(in the rows, 128 means zero)
Known rows, with every step that occurs
zopa tiniv pilo: [128  92 148 127 131 139  77 156 131 118 130 120 153  67 129 165 105 177
 145 108 155 154 129 137 173 114]
lorus zopa pilo: [162 117 125 126  97  94  80 119 122 126  88  93 127 145 102 145 130 119
 167 156 165 159 139 164 134 148]
zozes letikar pilo galopu bosal: [100  89 132 130  98 195 132 169 104 130  83 106  96 131 140 151 150  89
 119 141 216 102 141 160 143 127]
pilo zozes letikar: [103 116 139 142 135 126 146 155 137 138  74 103 119 105 103 169  99 148
 131 136 179 151 125  92 157 196]
tiniv pilo zozes letikar: [106 111 151 138 145 133 119 165 131 131  82 114 129  76 103 175  88 157
 143 141 179 152 114 105 149 197]
zopa tiniv pilo bosal: [124  71  87 151 123 134  94 161 148 141 104  96 155  70 139 143 132 134
 169 117 210 130 151 157 146 166]
galopu zozes: [163 149 142 166 100 159  99 125 104 101  74 122 108 163 106 130 124 138
 155  98 192 151 123 112 132 113]
lorus zopa tiniv pilo galopu: [152 102 133 150 117 156  89 127 150 120 126 119 100  78 142 127 130 117
 111 100 148 119 171 159 151 136]
zozes letikar: [118 112 146 142 134 131 141 145 120 141  85 105 133 110 101 154  94 171
 114 136 166 142 120 102 168 152]
zopa lorus: [116 134 151 152 168 115  95 157 100 120  97  83 120 128 139 156 166 159
 118 143 190 153 151 127 137 154]
tiniv pilo zozes galopu: [151 150 178 153 143 125 116 134 110  98 105 113  68  76 128 142 152 103
 167  85 193 134 146 110 111 195]
galopu pilo bosal tiniv: [117 103 109 158 110 126 113 132 126 125  98 119  98  91  70 148 187 109
 141 108 221 124 173 138 145 138]
lorus pilo: [136  97 132 124 108 154 105 141 103 117 121  89  86 103 128 119 104 144
 166 137 159 169 120 148 136 112]
bosal pilo galopu zozes: [176 145 135 180  96 181  76 133 101  91  87 137  69 142 119 103 132 113
 121  73 184 147 139 126 112 145]
pilo bosal tiniv: [109 109 112 157 117 120 140 125 141 122 106 107 106 101  76 141 186 106
 154 110 214 126 166 134 159 139]
bosal tiniv pilo galopu: [137 111 155 155 125 167  85 132 137 119 134 135  82  65 110 124 162 102
 114  97 167  99 156 156 125 137]
tiniv pilo galopu: [146 107 152 154 124 176  76 137 137 129 126 129  91  74 134 117 144 108
 115  99 157  95 150 157 113 145]
galopu pilo zozes letikar: [114 111 134 142 128 131 119 162 121 140  65 117 112  95  98 178 101 154
 119 134 187 149 135  96 144 193]
letikar pilo galopu zozes: [164 135 133 178 101 185  71 147 112 115  91 138  90 149 130 117 143  91
 119  98 196 146 141 133 126 131]
galopu bosal tiniv pilo: [106 107 174 122 125 159  95 146 103  92 114 130 118  69  81 166 144 140
 171 128 194 124 121 153 143 100]
zozes pilo: [113 105 138 158 128 143  65 145 110 122  96 110 132 100  95 112 124 163
 151 116 182 159 129 104 124 177]
galopu pilo: [148 109 139 144 106 153  65 143  95 132  84 136  98 109 102 150 142 152
 109 104 171 125 154 129 120 119]
pilo galopu zozes letikar: [148 129 138 170 114 156 123 143 111 125  73 119 111 126 107 143  94 145
 111 119 191 141 123 103 145 156]
lorus zopa pilo galopu: [166 111 118 149  95 132  85 116 142 138 106 104  85 126 128 119 154  81
 123 126 164 113 167 170 118 163]
zopa lorus pilo: [125 107 136 133 141 136  88 163  83 110 119  74  88 104 147 136 124 155
 155 162 184 184 128 150 128 134]
tiniv pilo: [133 108 173 132 140 156  66 147 117 114 117 129 134  71 111 143 116 159
 156 120 155 132 115 147 129 124]
letikar pilo zozes galopu bosal tiniv: [ 95 129 158 133 112 141 155 142  99  89 103 114  69 112  85 171 194  83
 155 114 234 134 155 127 161 126]
lorus pilo bosal: [130  75  76 149 106 145 113 150 129 140  97  73 107  97 139 112 132 112
 185 137 213 141 144 164 120 164]
bosal tiniv pilo galopu zozes letikar: [142 130 148 166 121 154 112 147 106 112  86 132 111 101  90 151  98 146
 118 122 198 143 121 109 146 151]
tiniv pilo galopu zozes: [175 138 146 175 102 182  70 133 111 100  91 138  93 125 121 118 128 114
 142  89 192 127 132 137 108 128]
galopu zozes pilo bosal: [129  95  79 183 111 147  75 150 120 130  66  96 137 111 111 105 140 122
 184 118 245 145 144 129 103 206]
letikar pilo galopu: [132  99 132 159 122 177  80 156 141 151 126 131  88 107 147 114 167  76
  81 109 163 124 163 154 141 150]
zopa tiniv pilo zozes: [108 106 138 129 131 131  96 161 155 119 104 113 122  77 128 174 121 135
 166 109 175 159 140 119 152 177]

Rows
[ 89 110 153 128 134 137 136 167 122 119  77 111 120  78  88 188 103 146
 152 148 204 146 117 109 155 182] -> galopu bosal tiniv pilo zozes letikar
[ 99 102 106 164 121 122 113 134 132 119 104 107 113  87  65 130 179 114
 163 113 227 140 162 124 147 167] -> zozes pilo bosal tiniv
[102  94 144 140 146 151  86 191 115 153 106 131 142 105 123 156 115 133
  94 152 169 182 122 127 181 153] -> zozes letikar pilo
[146 119 133 162 117 152 110 155 113 122  85 123 129 104 116 156  79 159
 112 117 191 152 122 107 159 152] -> zopa tiniv pilo galopu zozes letikar
[146 153 181 153 144 118 121 130 110  92 112 117  61  70 112 148 165  98
 167  84 201 135 151 107 119 189] -> bosal tiniv pilo zozes galopu
[ 93 119 149 126 100 146 161 125 108  97  99 108  92 126  72 167 178 115
 154 121 214 119 148 133 169  86] -> galopu bosal tiniv
[131  79  87 151 123 128  98 144 150 129  95  92 150  79 135 138 126 132
 173 125 199 139 164 165 153 164] -> lorus zopa tiniv pilo bosal
[124  95 132 161 129 172  89 167 137 157 118 129  96  98 142 126 144  90
  71 122 167 129 154 145 150 165] -> zozes letikar pilo galopu
[ 92 109 143 134 101 163 141 141 114 107 110 120  79 116  89 157 192  83
 128 121 216 115 158 148 166 101] -> letikar pilo galopu bosal tiniv
[ 88 108 142 136 105 159 148 148 111 111 105 118  84 110  84 165 177  93
 122 129 220 119 153 141 173 111] -> zozes letikar pilo galopu bosal tiniv
[110 123 154 128 106 163 152 154  87 100  75  94  73 131 138 163 166  82
 169 121 237 120 143 135 130 150] -> letikar pilo zozes galopu bosal
[102  90 132 131  92 199 125 161 107 127  88 106  89 139 145 144 164  80
 126 131 214  98 148 167 138 117] -> letikar pilo galopu bosal
[150 130 138 170 117 160 109 151 100 115  75 127 100 118 105 136  89 149
 104 111 186 155 121 104 142 168] -> bosal pilo galopu zozes letikar
[106 106 109 163 123 132 116 157 127 124  99 122 117  99  78 151 170  98
 142 128 231 159 153 132 169 151] -> galopu zozes letikar pilo bosal tiniv
[117 129 155 129 100 157 168 138  89  97  70  86  69 136 132 159 163  92
 177 111 236 105 144 128 123 147] -> pilo zozes galopu bosal
[ 98 111 139 135 128 141 138 172 113 116  65 106 101 102 103 168  94 149
 129 133 190 162 120 101 151 204] -> galopu bosal pilo zozes letikar
[148 127 146 166 120 159 106 150 107 120  79 128 118 107 107 145  85 152
 119 123 190 141 115 112 139 156] -> tiniv pilo galopu zozes letikar
[142 145 163 157 142 127 118 148 112 112 105 114  64  98 136 142 167  81
 144  93 197 154 155 107 130 199] -> letikar pilo zozes galopu
[114  96 145 126  94 196 122 147 104 112  88 104  92 115 135 146 150 102
 149 125 210  78 139 170 118 113] -> tiniv pilo galopu bosal
[140 112 109 132 109 101 144 105 153 110 102  88 131 137 131 154 109 161
 126 112 136 180 181 125 226 104] -> lorus zopa tiniv
[126 127 160 130 100 160 165 132  76  96  79  88  78 140 131 149 160 109
 166 111 226  98 140 135 130 117] -> zozes galopu bosal
[104  94 129 138  88 191 121 146 101 116  81  95  90 129 128 130 155 103
 147 124 223  92 145 148 115 139] -> zozes pilo galopu bosal
[134 124 159 137 112 165 111 153  63  73  89 113  59 115 121 124 139 133
 134  85 189 150 132 133 128 154] -> zozes galopu bosal pilo
[161 133 129 163 106 136 112 136 109 122  66 113 114 135 102 145  90 135
 123 139 192 152 127 120 142 165] -> lorus zopa pilo galopu zozes letikar
[ 96 110 134 138 134 146  93 174 149 138  93 120 104 114 128 159 151  91
 141 127 181 172 144 122 149 190] -> letikar pilo zozes
[120 107 141 152 136 160  76 190 103 138  93 139 140 122 118 154 108 129
 103 145 186 192 114 121 172 148] -> galopu zozes letikar pilo
[ 99  99 110 155 125 129 116 151 138 130 114 118 113  95  83 144 189  91
 141 121 217 148 164 143 168 145] -> letikar pilo bosal tiniv
[101 109 138 130  91 163 151 129 108  98 111 106  64 110  87 150 178  93
 149 122 216 112 155 148 154  94] -> lorus pilo galopu bosal tiniv
[106 116 141 144 139 131 126 167 123 122  76 113 104  94 101 160  93 155
 120 124 173 172 122  94 154 212] -> bosal pilo zozes letikar
[101 117 137 131 113 156 114 162 119  95  72 109  70 118 116 149 139 113
 157 104 191 156 138 121 128 197] -> galopu bosal pilo zozes
[112  76  85 159 126 149  90 174 141 160  95 103 138 108 139 127 161  91
 143 133 214 144 155 160 143 177] -> letikar pilo bosal
[127  83 104 155 129 146  86 153 138 139  94 101 142  73 126 127 140 123
 177 124 209 115 141 164 116 174] -> tiniv pilo bosal
[179 139 134 171  98 167  78 121 119  89  88 129  97 130 126 123 117 119
 140  95 183 147 150 139 135 121] -> lorus zopa tiniv pilo galopu zozes
[173 145 133 179  93 176  96 123 115 108  85 127  82 152 121 114 137 106
 130  86 193 126 143 126 117 128] -> pilo galopu zozes
[119 116 129 132 123 102 126 152 134 138  66  96 125 113  98 176  94 138
 147 160 184 166 126 113 150 208] -> lorus zopa pilo zozes letikar
[154  98  95 170 110 136  94 143 108 140  75 105  96  92 127 130 168 106
 145  99 231 109 175 145 100 182] -> zozes galopu pilo bosal
[152 155 167 159 139 122 121 134 101  90 100 112  43  94 126 126 157 103
 146  67 186 153 153 101 117 212] -> bosal pilo zozes galopu
[121 115 177 133 140 143  79 140 118 100 129 138 122  59  77 155 141 149
 156 117 169 137 124 141 145 112] -> bosal tiniv pilo
[ 99 116 144 135  96 157 157 123 116 101 105 112  73 119  82 154 190  94
 137 111 214  99 161 141 158  99] -> pilo galopu bosal tiniv
[141 132 143 158 118 143 126 145 101 120  66 115 129 133  97 153  83 168
 129 128 190 158 110  95 155 146] -> galopu zozes letikar
[ 97 114 141 134 107 152 143 139  99  94 110  96  66 112  97 158 188  99
 143 133 228 121 160 151 151 105] -> zopa lorus pilo galopu bosal tiniv
[118 113 137 129 131 124 101 144 158 107  95 109 117  86 124 171 115 131
 170 120 166 167 152 126 159 176] -> lorus zopa tiniv pilo zozes
[112  81  81 171 121 137  85 151 132 143  79  87 141  94 114 106 146 125
 172 122 227 134 151 135 111 211] -> zozes pilo bosal
[113 117 154 134 138 144  90 154 146 117  94 119 107  82 114 161 130 123
 175 117 176 144 130 126 122 186] -> tiniv pilo zozes
[138  83  82 162 105 145  86 150 123 150  71 106 117 102 121 134 158 118
 143 114 220 111 169 153 110 169] -> galopu pilo bosal
